Each row was made from one small tree. The marks that hang from a mark follow it in brackets, in alphabetical order. Every link used is in the known rows. Write each row's tree.
(in the rows, 128 means zero)
Known rows
mesu[vosot[kimevo]]: [125 134  95 135  93 142 118  88 129 132  86 153 130 117 149 116 106 130
 125 113 129 106 151 133  64 143 167 110 141 120 128 135 140 123 125  30
 129]
guti[bugu[felo lano]]: [150  95 156 108  95 117 128 123 124 118 145 136 120 154 146  58 136 141
 128 119 123 101 123 144 145  96 217 124 123 136 154 107 112 124 133 103
 170]
vosot[guti[bugu] mesu]: [166 126 170  55   9 135 103 135 110 101 192 121 122 118 191 109 160 111
 127  89 125 126 109 153 158 103 101 116  76 119 161 162  87 103 111 121
 112]
bosi[bugu[felo]]: [148 107 139 129 176 120 121 150 121 121 133 126 114 137 173 112 150 127
  97 128 141 142 111 126 133 106 154 146 139 156 173 135 129 133 122 148
 193]
mesu[vosot[guti[bugu[kimevo lano]]]]: [121  99 102  79  27 141 120  86 123 135 121 166 149 138 174  85 110 131
 133  86 123  94 131 140  95 121 147 120 108 129 131 164 120 111 115  50
 110]
kimevo[nemin vosot]: [142 165  95 191 173 120  64 134 146  93 113 147 130  91  94 147  95 146
 137 174 132  94 125 155  91 142 107 110 103 134 137 178  98 118 141 136
 181]
lopo[pivul[kalipa lano]]: [131 119 139 201 192 117 136 166  98  99 174 123 134 141 147 143 121 135
 112 144 117 134 120 105 123 154 197  98 134  91 118 120 145 137 132 161
  69]
vosot[kimevo mesu]: [159 153 177  98  88 137  86 130 128  89 145 119 100  88 171 158 166 101
 114 114 124 134 160 157 117 120 168 107 132  98 142 119 112 110 123  97
 167]
kimevo[nemin]: [136 144 147 138 150 128  81 149 121 111 117 155 129 110 144 144 105 148
 141 166 135 105 129 146  96 128  89 139 139 130 133 162 104 128 135 151
 146]
bosi[bariro]: [116 105 129  91  92 124 152 119 138 194 132 101 141 117 112 124 152  96
  89 131 132 123 133 142 112 139 164 132 144 120 155 158 130 143 127  93
 151]
pivul[kalipa]: [154  90  75 181 167 120 105 101 126  52 135 128 134 130 134 121 134 116
  95 130 132 115 114 121 103 155 132 109 122 116 144 145 121 138 132 168
 122]
kimevo[vosot[guti]]: [140 134  95 150 105 129 106 117 135 113 137 124 139 110 106 127 101 124
 114 120 121 114 122 138 143 120 112 105  88 131 127 167 104 111 124 134
 151]
vosot[kimevo]: [133 129 154 123 127 137 110 133 117 123 111 120 116 111 152 132 127 125
 115 128 123 122 166 139 115 108 179 116 163 115 117 123 122 119 128 101
 161]
bariro[guti[bugu]]: [136 106 149 158  58 131 145 141 103 137 152 128 133 151 119  64 139 136
 137 157 151 108  98 131 139  91 152 110  89 139 115 125 108 113 125  64
 152]
bosi[bariro bugu]: [109 105 127  83 110 121 153 143 134 188 145  91 133 124 163 111 167  85
  64 128 149 138 128 143 112 135 181 135 132 146 175 188 140 145 121  95
 178]
lano[pivul[kalipa]]: [135 117 127 211 156 115 140  89 106  91 145 118 129 115 112 156 152 116
 155 150 106  92 116 120 120 124  81 133 127 109 122 169 135 132 126 161
  96]
lopo[pivul[lano]]: [111 146 180 164 166 122 151 183 100 154 172 121 129 141 139 150 115 144
 136 140 114 142 129 110 141 134 192 110 138  99 107 108 150 129 129 134
  72]
felo[bugu]: [149 130 138  99  88 131 162 121 121 103 156 122 124 147 124  94 191 132
 142 132 147 139 147 125 165 133 129 115 151 153 113 136 116 129 126  80
 141]
bosi[bariro bugu[felo lano[pivul]]]: [123  89 179  91 106 113 157 123 125 177 154 106 131 134 171 116 166  83
  63 134 130 115 131 148 136 101 204 159 156 132 169 176 144 145 125 113
 209]
felo[bugu[guti lano]]: [139 109 186  38  61 140 153 121 114  80 166 163 134 177 157  79 177 115
 121 111 141 133 159 143 191 136 139 119 133 136  79 101 116 121 128 120
 142]
lopo[pivul[kalipa]]: [110 104  95 154 190 128 125 147  95 106 162 133 132 131 122 130 134 136
 107 153 122 133 128 104 136 151 168 102 153 106 134 115 136 134 132 153
 110]
guti[bugu[felo kimevo]]: [145  66 131 119 150 118 113 128 131 136 131 129 122 129 136  83 181 150
 164 114 113 106 125 147 129  86 208 134 140 147 181 110  91 117 123 116
 179]
mesu[vosot[guti kimevo[nemin]]]: [133 130 121 109  55 150  89 102 106 120  93 171 142 112 183 119  84 139
 122 115 129  94 146 141  68 119 116 123 147 119 123 177 113 114 120  59
 129]
kimevo[nemin vosot[mesu]]: [164 182 109 174 147 120  47 135 153  73 137 147 119  74 109 167 119 129
 137 163 133 102 121 166  92 150  98 104  80 123 152 175  90 112 137 135
 190]
bariro[bosi]: [110 153 141 113 101 117 136 135 111 167 125 106 134 138 106 144  87 113
 142 139 131 143  80 105 147 131 121 134 133 126 125 112 120 114 127 173
  61]
bosi[bugu[lano]]: [118 125 155  87 114 125 127 146 128 112 152 130 121 151 200 107 127 108
  82 119 143 138 132 139 143 119 177 129 112 142 125 153 146 126 127 132
 164]
kimevo[nemin vosot[guti[bugu] mesu]]: [168 161 125 141  87 125  46 139 134  74 160 143 126  81 137 134 117 134
 141 146 129  91 111 171 110 122  86 102  64 127 160 203  69 101 128 134
 172]
bosi[bariro bugu[kimevo]]: [ 95  77 128  64 129 122 137 139 146 193 141  98 136 115 172 128 194  83
  80 116 136 135 138 157 110 120 204 144 145 146 178 187 123 133 116 106
 197]
felo[bugu[kimevo lano]]: [131  97 167  54  69 134 144 106 134  92 161 142 131 153 154 101 202 120
 139 112 134 127 173 148 175 117 190 122 159 143  92 132 107 115 126  91
 172]
vosot[guti[bugu] kimevo[nemin] mesu]: [171 136 209  52  22 145  53 156  95  84 166 131 111  86 226 124 146 122
 125 116 125 105 147 176 120  81 123 110 116 107 153 182  65  94 115 110
 159]
lopo[pivul]: [ 90 132 133 115 164 136 141 169  97 157 158 132 129 130 117 136 127 143
 129 151 119 141 136 110 152 130 165 115 156 114 122 102 141 128 130 125
 114]
pivul[lano]: [158 151 197 195 132 111 142 153 133 119 145 115 128 142 161 146 110 129
 136 116 121 129 118 129 113 132 166 120 103 109 108 136 141 131 127 143
  67]
vosot[guti[bugu[felo]] mesu]: [180 109 178  63  25 132  96 134 108  96 186 128 119 120 185 105 163 117
 124  90 123 123 104 150 159  89 108 127  94 122 178 147  79 106 111 132
 143]
bugu[felo guti]: [156  75 168  94 168 132 106 139 109 111 115 182 134 146 139 115 135 128
 116 113 115 130 115 133 155 110 112 159 145 121 150  51 105 127 125 203
 164]
vosot[guti[bugu] kimevo]: [141 101 174  74  46 145 112 138  88 126 141 114 126 123 192  85 124 134
 116 104 120 109 152 147 143  68 166 112 143 124 126 160  89 102 115  99
 136]

Which tree is each row?
[122  86 127  75 159 135  70 123 157  98 136 173 138 107 135 159 178  95
 145  89 101 124 141 174 144 132 138 123  86 112 132  90  87  95 118 186
 170]  bugu[guti kimevo[vosot[mesu]]]
[ 94  55 190  10 113 141  92 119 137 103 135 196 150 152 190 131 144  96
 121  83 100 115 166 172 165 110 180 146 123 104  85  75 108 101 125 197
 153]  bugu[guti kimevo lano]
[148 149 109 162 130 128  57 139 126  93 126 151 141  93 125 144  83 144
 128 157 128  93 122 156 111 119  77 116  99 130 129 201  81 110 132 156
 170]  kimevo[nemin vosot[guti]]
[129  81 163  67 105 118 143 134 134 171 145 112 132 140 181  98 157  83
  39 124 144 129 133 149 131 111 223 149 151 138 177 161 138 147 127 111
 223]  bosi[bariro bugu[felo lano]]
[126 105  97  96  50 141 104  95 120 135 112 169 147 126 170  94 108 144
 149 102 126  90 124 142  81 122 116 125 113 135 145 177 106 112 116  58
 112]  mesu[vosot[guti[bugu[kimevo[nemin]]]]]
[133 115 202  61  58 136 167 111 103  94 170 158 132 169 146  95 187 112
 145 121 129 119 157 140 196 122 119 127 137 130  70 116 123 119 127 121
 124]  felo[bugu[guti lano[pivul]]]
[136  51 177  85 146 124  91 106 144 106 123 169 134 136 164 131 150 123
 114 104 103 111 155 156 152  75 231 159 174 118 137  89 103 117 130 160
 224]  bugu[felo kimevo lano]
[103  64 147  88  95 127 143 147 130 191 149 103 144 124 169 112 195  82
  74 138 151 131 124 154 117 101 203 141 130 147 159 181 117 126 114  83
 219]  bosi[bariro[guti] bugu[kimevo]]
[170 145 213  59  41 150  46 152  96  74 155 142 116  81 226 164 131 112
 105 118 125 117 153 169 122  89  95 125 137  98 134 178  72  98 117 139
 160]  vosot[guti kimevo[nemin] mesu]
[120  88 179 142  47 128 140 124 107 133 159 137 137 148 136  80 159 126
 152 150 133  92 115 146 151  70 177 121  98 128  96 132 107 103 124  73
 170]  bariro[guti[bugu[kimevo lano[pivul]]]]
[155  88 155 150 107 111 135 104 112 101 153 129 121 148 137  71 149 136
 142 130 113  82 119 139 143  92 194 126 123 126 152 127 116 125 132 119
 153]  guti[bugu[felo lano[pivul[kalipa]]]]
[125  82 182 109 160 118 115 128 125 117 145 141 122 134 195 136 168 111
 118 118 115 119 137 147 148  75 191 161 150 141 144 143 126 119 121 162
 210]  bosi[bugu[felo kimevo lano[pivul]]]
[127  79 144  65  58 137 116 135 107 132 155 126 140 134 176  93 143 133
 140  93 116 112 123 144 154  81 131 131 113 137 138 166  85 104 112 133
 121]  vosot[guti[bugu[kimevo]]]
[168  70 125 129 155 124  65 110 151  98 132 149 130  92 129 157 176 121
 133 100 100 117 129 158 143  83 163 142 136 127 180 120  70 105 117 164
 231]  bugu[felo kimevo[vosot[guti mesu]]]
[134  70 175 113 116 116 126 109 124 130 147 138 123 137 146  89 173 137
 167 117  99  84 135 156 148  69 218 142 135 131 149 121 103 112 126 116
 171]  guti[bugu[felo kimevo lano[pivul]]]
[155 104 170  44  18 136  90 133 117 102 190 126 125 111 198 121 181 109
 139  80 117 122 119 162 156  93 116 122  84 120 163 161  76  95 107 126
 131]  vosot[guti[bugu[kimevo]] mesu]
[149  67 205  55 127 133 102 124 115  91 128 197 138 169 169 104 112 114
  90 105 112 119 135 147 175 103 164 157 140 107 113  46 115 123 133 202
 184]  bugu[felo guti lano]
[ 94  90 191  98 109 125 121  92 133 128 145 149 137 124 158 161 158 106
 157 114  91  93 163 160 152  84 181 152 140 107  85 141 125 107 126 145
 152]  bugu[kimevo lano[pivul]]
[102  69 154  46 130 136  79 111 152  94 131 190 151 138 157 134 139  94
 118  89  98 105 163 178 162 120 196 125  97 106  88  85 102  94 127 186
 180]  bugu[guti kimevo[vosot] lano]
[159 152 109 133  80 129  87 114 143  91 162 123 127  95 120 147 130 105
 113 109 121 123 116 150 143 127 104  98  67 118 143 164  98 104 121 128
 159]  kimevo[vosot[guti mesu]]
[129 116  90 103  33 141 131  91 116 138 120 156 145 137 159  78 104 138
 134  96 129 100 117 129  92 130 118 118 103 134 142 168 124 117 115  47
  97]  mesu[vosot[guti[bugu]]]
[129 143 104 142 103 141  94  99 125 124  80 166 131 107 154 124  98 141
 130 131 132  96 152 141  50 140 145 117 147 119 128 154 129 122 128  41
 140]  mesu[vosot[kimevo[nemin]]]
[137  92 167  52 117 140 115 138 119  93 144 170 137 141 152 113 210 131
 161 125 134 127 160 155 161 127 113 136 155 147 107 120  83 112 122 140
 157]  felo[bugu[guti kimevo[nemin]]]
[140  99 142  81 132 137 108 128 132  85 146 169 138 131 131 113 201 130
 161 130 131 122 157 159 159 133 121 119 136 149 109 127  80 107 124 135
 177]  felo[bugu[guti kimevo[nemin vosot]]]
[131  60 203 118 147 119 110  91 127 118 131 161 133 126 150 157 166 120
 151 117  85  91 153 155 158  59 197 173 177 111 124 111 113 115 127 167
 207]  bugu[felo kimevo lano[pivul]]
[149  83 171  68  39 133 122 130  97 120 159 137 137 152 180  71 116 135
 114 100 120 107 118 139 168  74 144 134 121 132 139 147  95 112 120 134
 139]  vosot[guti[bugu[felo lano]]]
[137 133 186  94  56 127 173 102 114  99 172 131 125 157 134 101 186 121
 147 133 134 117 158 134 183 117 138 123 149 137  81 146 129 125 129  81
 139]  felo[bugu[lano[pivul]]]
[121 121 167 115  65 119 151 113 118 134 160 121 122 148 141  77 141 131
 158 126 116  88 130 146 146 101 183 117 101 127 120 145 130 119 130  90
 116]  guti[bugu[lano[pivul]]]
[172  93 128 159 202 117  36 123 158  85 116 164 123  76 123 173 166 136
 151 136 108 102 133 169 107  98 158 146 145 127 187 128  67 109 129 168
 252]  bugu[felo kimevo[nemin vosot[mesu]]]
[105 109 217  65  90 132 135 113 105 113 150 178 141 157 164 131 120  98
 133 115 101 101 143 151 176 111 113 147 108  96  67  98 139 114 128 184
 108]  bugu[guti lano[pivul]]
[140 109 150  89 119 133 122 127 128  96 146 144 129 131 141 117 207 140
 161 136 140 125 160 147 145 119 135 129 167 154 118 154  89 118 125 106
 170]  felo[bugu[kimevo[nemin]]]
[104 142 155  77 116 121 130 159 103 159 137 117 132 151 152 132  99 100
 124 129 139 156  72 110 156 131 114 139 116 139 131 110 121 111 120 203
  67]  bariro[bosi[bugu[guti]]]
[128  98 142  86 174 135  37 138 149  84 128 192 140  93 146 171 162 111
 154 117 107 107 143 187 122 131 112 133  96 113 134 115  70  94 123 200
 180]  bugu[guti kimevo[nemin vosot[mesu]]]
[146 113 186  81  64 145  78 155  83 111 132 133 128 111 207  95 107 148
 126 131 125  95 154 158 120  69 137 120 148 124 128 186  73 102 120 115
 148]  vosot[guti[bugu] kimevo[nemin]]
[105 119 169 125  76 123 131 161  95 169 145 114 140 151 140 126 118 102
 126 160 156 146  60 112 158  87 141 136 112 145 111 126 104  97 116 146
 125]  bariro[bosi[bugu[kimevo]] guti]
